Known rows, with every step that occurs
mumigus-dilunin-tagil: [-10  -1  12 -21  -7  16   3  46   5  -5   2  12   6   1   4   4  -8 -12
  -4   4  -1   0]
dokan-meni-dilunin-tagil: [-10  -5  12  -6  -8  32 -10  -1   5 -23  10   3  10   3   5   1  -5 -11
 -20  15 -11   1]
zanov-mumigus-dilunin: [-11  -4   9 -19  -8  20   8  38  -4  -1   5   8  -9   5  13  -8  -2 -17
 -17   8  12  -3]
dokan-meni-zanov-tagil: [-15  -3  15  -5  -7  50 -19 -12  -1  -1  13   8 -13  -1   6   2  15 -14
  -8  -2  19  15]
tagil-zanov-mumigus-dilunin: [ -6   5  12 -21  -6  18   4  16 -13  -2   6   3  -9   9  18  -9  -8 -16
 -10   7  25   8]
dokan-meni: [-11  -4  12  -7 -10  38 -16  25  10 -13  11   0  -5  -2   2   3   4 -17
 -33  11  -5   0]
meni-dilunin-mumigus-zanov: [ -4   7   3   2  -6  18 -10  14 -13 -28   7   1  15   5  12   3   5 -14
 -10  12   5 -10]
sozes-zanov-mumigus: [ -9  -2  16  -7  -6  16   5  21  -5   2   7   2  -5   7  -4   5   2 -10
  -5  20  31  10]
tagil-zanov: [ -7   5  15 -13  -4  31 -13  18   3 -13   6  -2  -3   9   5  -1  -2  -9
   1   7  13  11]
mumigus-dilunin: [ -9   0  10 -20  -5  25  -1  48  15 -10   4  10  -6   1   8  -6  -2 -14
 -16   8  -1  -9]
meni-dokan: [-12   0  15 -16  -9  41  -6  27   7 -10   1   9  -7  11   0  10 -12 -11
 -22   5  -6   4]
mumigus-dilunin-sozes-zanov: [ -6   6   7 -26   1  -3   3  39  18  10   4   9  -1   4   3   7  -8 -12
 -13  15  24 -12]
mumigus-zanov-tagil-dilunin: [-10   6   8 -16 -11  22  -4  21 -10 -12   8   7  -8   6  20   0  14  -9
   6  -2  23  22]
sozes-zanov-tagil-dilunin: [-13   0  11 -13  -7  19   7  15   5  -4   8   8 -13   5   5   0   8  -4
  10  11  30  27]
meni-zanov: [ -5  -4  13  -9  -1  44 -17  19  11  -8   3   6  -2   6   2   1   8 -10
  13   6  15   0]
zanov-mumigus-dilunin-sozes: [ -8  -6   1 -28  -1   2   8  42   0  15   3   7  -6   7  12   2 -10 -14
 -16   2  18 -12]
tagil-zanov-mumigus-dilunin-sozes: [ -4   5   4 -31   1   1   4  19 -12  11   3  -1  -7  12  18  -2 -15 -14
 -10   1  30  -2]
dokan-meni-zanov: [ -7  -3  13  -6  -4  51 -25   3   8 -10  11   3  -4   0   4   2   9 -18
 -13  12  10  -2]
tagil-dilunin-sozes-zanov: [ -5  -1   2 -23   0   1  -1  32  16   3   5   1  -2   8   2   7  -4  -5
   4  11  26   4]
dokan-meni-dilunin-mumigus-zanov-tagil: [-12   8   6   6 -13  25 -10 -15 -26 -20  16   2   5  -1  16   8  15 -17
 -30   3  12   4]
sozes-zanov: [-8  1 16 -8 -3 21 -5 30 13 -7  8  3 -1  4 -5  5  4 -8 -3 22 19  7]
dokan-meni-dilunin-tagil-zanov: [ -3   7  14  -9  -5  32 -14 -24  -5 -25  11  -2  10   9  11   0  -9 -13
 -11  17   3  13]

Rows
[ -6  -2  17 -14  -6  15   2   9 -28   2   3  -2   6  11   5   6 -10  -8
  11   4  24  25] : dilunin-tagil-zanov-mumigus
[ -6   3  17 -15  -4  21  -7  18  -9  -6   3  -1   8   9   2   6  -9  -6
  13   4  11  18] : dilunin-tagil-zanov
[-12   8  14 -11 -10  25  -6  23 -11  -6   8   8  -5   4  11   9  13  -8
  -4   0  22  15] : mumigus-zanov-tagil
[-12  -5   9 -12  -4  39  -7   5   4  -3   6  11 -13   6  13  -5  12  -7
  27  -5  23  23] : meni-zanov-tagil-dilunin
[ -7   5   0 -25  -7   5  -2  24  -9   4   5   6  -6   8  20  11   7  -7
   6 -10  28  12] : mumigus-zanov-tagil-dilunin-sozes
[-14   7   9 -25   0  -3  10  25   9  18   6  13 -10   4   6  10  -1  -7
  -9   4  33   4] : mumigus-dilunin-sozes-zanov-tagil
[ -5  -2   9 -17  -4  30  -2  14  -4   1   4  12  -7   4  15  -7   2 -18
   2   6  27  -5] : meni-zanov-mumigus-dilunin
[ -5   3   7 -11   1  15 -12  -9  20  -8  13  -1   4   7   2   6  -4 -11
 -30  26  15  -8] : dokan-meni-dilunin-sozes-zanov
[-14  -1   4  -2  -8   8   7  20 -14   0   7   2  -5  -1   1   7  10  -6
   8   0  26  25] : sozes-zanov-tagil-dilunin-mumigus
[ -2   1  -1  -7 -10  11  -6  38 -20 -18   5  -2   6   2  14   7   7 -15
   0   1  11   3] : tagil-dilunin-mumigus-zanov
[ -4   8  15 -25  -3  13   1  23  -6  -7   3   6   6   5  12   1 -13 -12
   2   5  11  11] : mumigus-dilunin-tagil-zanov
[ -8  -5   9 -16   0   0   4  26  -2  18   6   1  -1   9  -2  12  -5  -7
  -5  13  37   2] : dilunin-sozes-zanov-mumigus
[ -7   0  14 -17  -6  -1  18  25 -14   6   5  11   3   4   4   7  -7 -12
  -4  18  30  10] : sozes-zanov-mumigus-dilunin-tagil
[-16  -6   8 -15  -9  27   1  27   5  -7   5   7 -16   4  10  -5   8  -5
   9  -5   9  24] : zanov-tagil-dilunin
[ -6  -5  13 -15  -6  29  -1  -4 -18   4   9   9   1  -1  15   3   0 -19
 -10   7  22   4] : dokan-meni-zanov-mumigus-dilunin-tagil
[-12  -8   1 -23  -3  11   2  32   7   7   3   5 -12   7  10   4  -1  -2
   9 -12  16  14] : zanov-tagil-dilunin-sozes
[ -7   1   9 -17   1   3  -6  33  17   9   4   2   0   6  -7  14  -3  -6
  -5  15  26  -3] : dilunin-sozes-zanov
